Each row was made from one walk, in order. Every step used is in the known rows, and no mark comes twice. Write each row's walk.
Known rows:
mirik-gota-sedu-gide-nosaf-nerek: [-7.68  5.07  5.54  0.95  2.91  2.23 -0.56  0.17  0.86 -0.54  0.44 -0.13
 -0.60 -4.66  2.55 -1.69  0.41 -0.18  0.22  0.34 -0.65]
gide-nosaf-gota: [-0.20  0.29 -2.22  2.47 -0.13  1.61  0.63  1.34  0.03 -1.27  1.07 -0.71
  0.09 -3.62 -0.76  1.62 -0.17 -0.81  2.30  2.25 -1.30]
mirik-gota-nosaf: [-2.58 -0.86  0.41 -0.40 -1.16 -0.49  2.06  0.09 -0.45  0.63  0.12 -1.57
 -0.67 -2.21  0.64  0.35  0.89 -1.70 -1.93  2.26  0.33]
nosaf-gide-sedu-gota-mirik: [ 2.31 -1.11 -0.74 -0.66 -0.60  0.37 -0.84 -0.67  1.43  0.26  0.55  0.77
 -0.61  3.52 -0.01  0.50 -0.01 -2.22  1.68 -1.34  1.09]
gota-mirik-nerek-nosaf: [ 6.35  0.42  0.04 -1.65 -0.78 -2.48  0.19 -1.73 -1.78 -0.17 -0.13  1.68
 -0.28  1.40  0.48 -1.87 -0.87  3.67 -3.16 -4.22 -0.91]
nosaf-gide: [-0.12 -3.10 -1.03 -1.61 -1.17  0.60  1.47 -0.64  0.40 -2.97 -0.11  0.29
  0.40  0.39 -1.20 -1.03  2.36 -0.58 -1.17  1.23 -0.83]
sedu-gide: [-1.77 -0.83  0.86 -1.13 -0.67 -0.06  1.69 -0.33 -0.96 -0.78 -1.45 -0.38
  1.55 -1.42 -0.60 -0.38  1.60  0.36 -3.17  0.91  0.51]
nosaf-gota-sedu: [-2.72  1.55 -1.20  2.50  0.17 -1.88  1.42  1.14  1.23 -1.18 -4.46 -0.34
  1.49 -0.98 -0.50  1.22 -1.46 -0.20  2.61  1.07  0.65]
nosaf-gide-sedu-gota: [-0.36  0.13 -1.70 -1.11 -0.25  0.02 -0.08  0.00  1.96  0.50  1.47 -0.81
 -1.29  3.27 -1.17  0.85  1.18 -2.86  1.45  1.84  1.15]
gide-nosaf: [ 0.67 -1.79 -2.25  0.84 -0.16  2.46  1.10  0.67 -0.13 -0.15  0.67 -0.80
 -0.07 -2.48 -0.81  0.86  0.56 -0.15 -1.08  3.03 -0.63]
nosaf-gota-sedu-gide: [-3.96  2.79  2.25  2.50  1.04 -1.27  0.88  0.26 -0.07 -2.03 -3.87 -0.46
  2.51 -1.68  0.04  0.73 -0.52 -0.54  2.17 -0.78  0.72]
gota-mirik-gide-sedu: [ 0.43 -6.08 -0.31 -2.40  1.07 -0.26 -1.17  0.71  1.92  1.85 -2.97  2.01
  0.83  2.80 -0.32  1.38 -2.24  0.47  0.44 -2.40 -0.18]
mirik-gota: [-3.77 -0.33 -1.36 -4.75 -1.67 -0.28  1.85  1.11  2.56  0.58 -0.70 -0.21
 -0.90 -1.49 -0.73 -0.17  1.11 -1.12 -2.90  3.01 -1.75]
mirik-gota-nosaf-gide-sedu: [-3.02 -2.85  2.01  1.06  1.80  1.49  0.72 -0.64  0.54 -0.29  2.63 -1.43
 -1.95 -0.33  0.49  1.29  0.93 -4.12  2.49  0.83  0.33]
gota-mirik: [ 1.97 -3.07 -1.49 -0.80 -1.93 -0.35  1.53  0.02  0.04  0.18 -2.84  1.16
  1.32 -0.59  0.20  0.17 -0.58  1.03 -2.64 -0.50  0.44]
sedu-gide-nosaf-gota-mirik: [ 1.38  0.39  2.24  3.12  0.37  2.55 -0.62 -0.27 -1.73 -1.92  0.81  0.86
  1.91 -3.99  0.89  0.83 -0.32 -0.37  2.22 -2.98 -1.18]
mirik-gide-nosaf-nerek: [-2.61 -1.61  0.80 -1.42  0.71  1.27 -1.42  0.85  0.14 -0.11  0.85  1.29
 -0.46 -1.52  0.68 -1.91 -0.08  2.61 -1.02  0.61 -1.30]
sedu-gota: [ 0.02  2.14 -3.46 -2.22 -3.33 -1.86  1.26  0.69  0.68  1.45 -1.14 -0.91
 -0.12  1.48 -1.08 -0.35  1.04 -0.14 -2.88  3.30  1.01]
nerek-nosaf-gide: [ 1.28 -0.60  0.64  1.06 -0.93 -1.70  0.58 -1.24 -2.64 -2.12  0.64  0.29
  0.54  3.17 -0.98 -1.71  1.30 -0.08 -0.57 -0.21 -0.74]
gide-sedu-gota: [-1.08  1.24 -3.15 -0.81 -0.52 -1.35  0.44  1.15  1.63  3.20 -0.39 -1.65
 -1.24  2.05 -1.15  2.00 -0.63 -1.70 -0.23  3.42  2.39]

Write each row's walk:
[-2.96  2.99  0.76  4.57  0.24 -2.21 -0.08  0.64 -2.29  3.31  1.47 -2.22
 -2.21 -0.57  2.24  0.52 -1.86 -0.52  0.65  2.21  5.85] => gide-sedu-gota-nosaf-nerek
[ 7.01  4.48 -0.98 -2.93 -2.40 -3.60 -0.68 -1.81 -1.21  1.28  0.94  1.07
 -0.88  3.97  0.51 -2.45 -0.24  3.10 -3.12 -3.52 -0.45] => sedu-gota-mirik-nerek-nosaf
[ 1.59  0.18 -2.11 -0.38 -0.89 -0.99 -0.24  0.66  1.30  3.33 -1.28  0.03
 -0.29  2.26  0.11  2.03 -1.83 -1.18  0.01  0.20  2.45] => gide-sedu-gota-mirik
[-0.43 -0.50  1.27  0.84  0.74  3.01  0.64 -0.37 -1.35 -0.94  1.24 -0.87
  1.05 -3.06 -0.33  0.41  1.86 -0.23 -1.65  1.20 -0.68] => sedu-gide-nosaf
[ 1.01  1.56 -1.57  2.18 -2.70 -2.08  1.45 -0.22 -2.41  1.69 -0.09 -2.37
 -0.02  0.66  0.26  0.16  0.80 -0.57 -2.03  2.72  2.87] => sedu-gota-nosaf
[-0.46 -4.15 -0.40 -0.98  1.05 -1.05 -1.61  1.30  2.09  0.67 -2.60  2.18
  0.88  1.88 -0.27  2.22 -3.26 -0.20  3.91 -3.31 -0.68] => nosaf-gota-mirik-gide-sedu
[ 3.08 -4.93 -0.24 -2.05 -0.15  2.13 -1.33  0.03  0.58 -0.06 -0.86  2.25
  1.45  0.44 -0.19 -0.15 -0.37  1.38 -0.67 -2.03 -2.80] => gota-mirik-gide-nosaf
[-2.00 -0.33  0.18  1.61  2.02  0.68 -1.31  1.33  1.79 -1.20 -2.37  0.66
  1.38  0.23 -0.69  0.98 -1.34  0.09  4.59 -0.51 -2.51] => mirik-gide-nosaf-gota-sedu
[ 0.20 -3.84 -1.18 -2.34  0.40  2.04 -0.68  0.74  1.02 -0.05 -0.12  0.61
  0.62  0.44 -1.28  0.00  0.75  0.86 -0.76  1.13 -2.74] => mirik-gide-nosaf
[-2.30 -0.11  1.58  4.32 -0.76 -1.52  1.66 -0.02 -3.63 -0.07 -0.43 -0.97
 -0.39 -3.52  2.19 -1.26 -0.74  1.87 -2.08  1.52  3.90] => gota-nosaf-nerek
[ 7.61  3.53  0.37 -3.29 -2.04 -2.46 -1.31 -3.18 -1.08 -1.47  2.77  1.73
 -1.18  4.87  0.31 -3.85  1.75  1.98 -1.58 -5.05 -1.59] => sedu-gota-mirik-nerek-nosaf-gide
[-1.70 -0.96 -2.32 -4.18 -0.33 -1.72 -1.30  1.32  2.88  3.29 -1.12 -0.17
 -0.58  5.12 -1.51  1.27 -0.59 -0.88  0.12  1.52  0.44] => mirik-gide-sedu-gota
[ 3.14 -0.36  0.68 -1.01  2.62 -0.80 -0.43 -1.75  0.08 -1.49  3.41  0.29
 -2.23  3.15 -0.80 -0.70  0.46  0.63  0.95 -2.38 -0.91] => mirik-nerek-nosaf-gide-sedu
[-3.25  1.77  3.33  2.03  1.17  2.38  0.00 -0.12 -2.16 -0.95  2.11 -0.16
  0.13 -5.02  1.70 -1.56  0.79  1.50 -1.72  0.75  0.83] => sedu-gide-nosaf-nerek
[-0.70 -1.51 -0.24  0.40  0.22 -2.07 -1.19  0.52 -0.30  3.53 -0.18 -1.50
 -0.65  4.23 -0.25  1.54 -0.99 -1.14  1.14  0.75  2.25] => mirik-gide-sedu-gota-nosaf
[-1.79  1.06  2.64  3.20  2.67  2.51  0.42 -0.22 -0.61 -0.87 -1.57 -1.02
  1.93 -2.19  0.21  0.46  0.58 -0.19  0.36  0.61  0.03] => gota-sedu-gide-nosaf
[ 4.68  1.41  1.91 -0.44  1.39  2.96 -0.81 -1.48 -0.18 -3.01  2.76  1.41
  0.20 -4.87  1.01 -0.41  0.38  1.83  0.88 -5.31 -2.64] => sedu-gide-nosaf-gota-mirik-nerek
[ 0.88  1.42  0.63 -1.90 -1.32  0.33 -2.90  0.27  0.05  1.42  0.79  2.26
 -0.43  1.09  1.78 -2.50 -0.56  2.45 -0.69 -1.89 -0.76] => sedu-gota-mirik-gide-nosaf-nerek
[ 3.91  3.64 -0.31 -1.96  1.01 -2.03 -1.41 -1.75  0.32  0.03  4.34 -0.41
 -2.99  5.36 -0.81 -1.43  0.93 -0.15  0.86 -1.83 -0.22] => mirik-nerek-nosaf-gide-sedu-gota
[-1.35  1.42  1.14  2.60  0.73  2.30  0.03  0.28 -1.24 -2.01  1.72 -0.70
  1.16 -4.18 -0.24  1.04  0.82 -0.94  1.81  0.23 -1.30] => sedu-gide-nosaf-gota
[-1.50  1.97 -0.88  4.73  1.63  1.18  0.32  1.34  0.71 -1.50 -1.86 -0.86
  0.88 -2.71 -0.32  1.80 -1.56 -1.00  4.36  1.58 -0.59] => gide-nosaf-gota-sedu
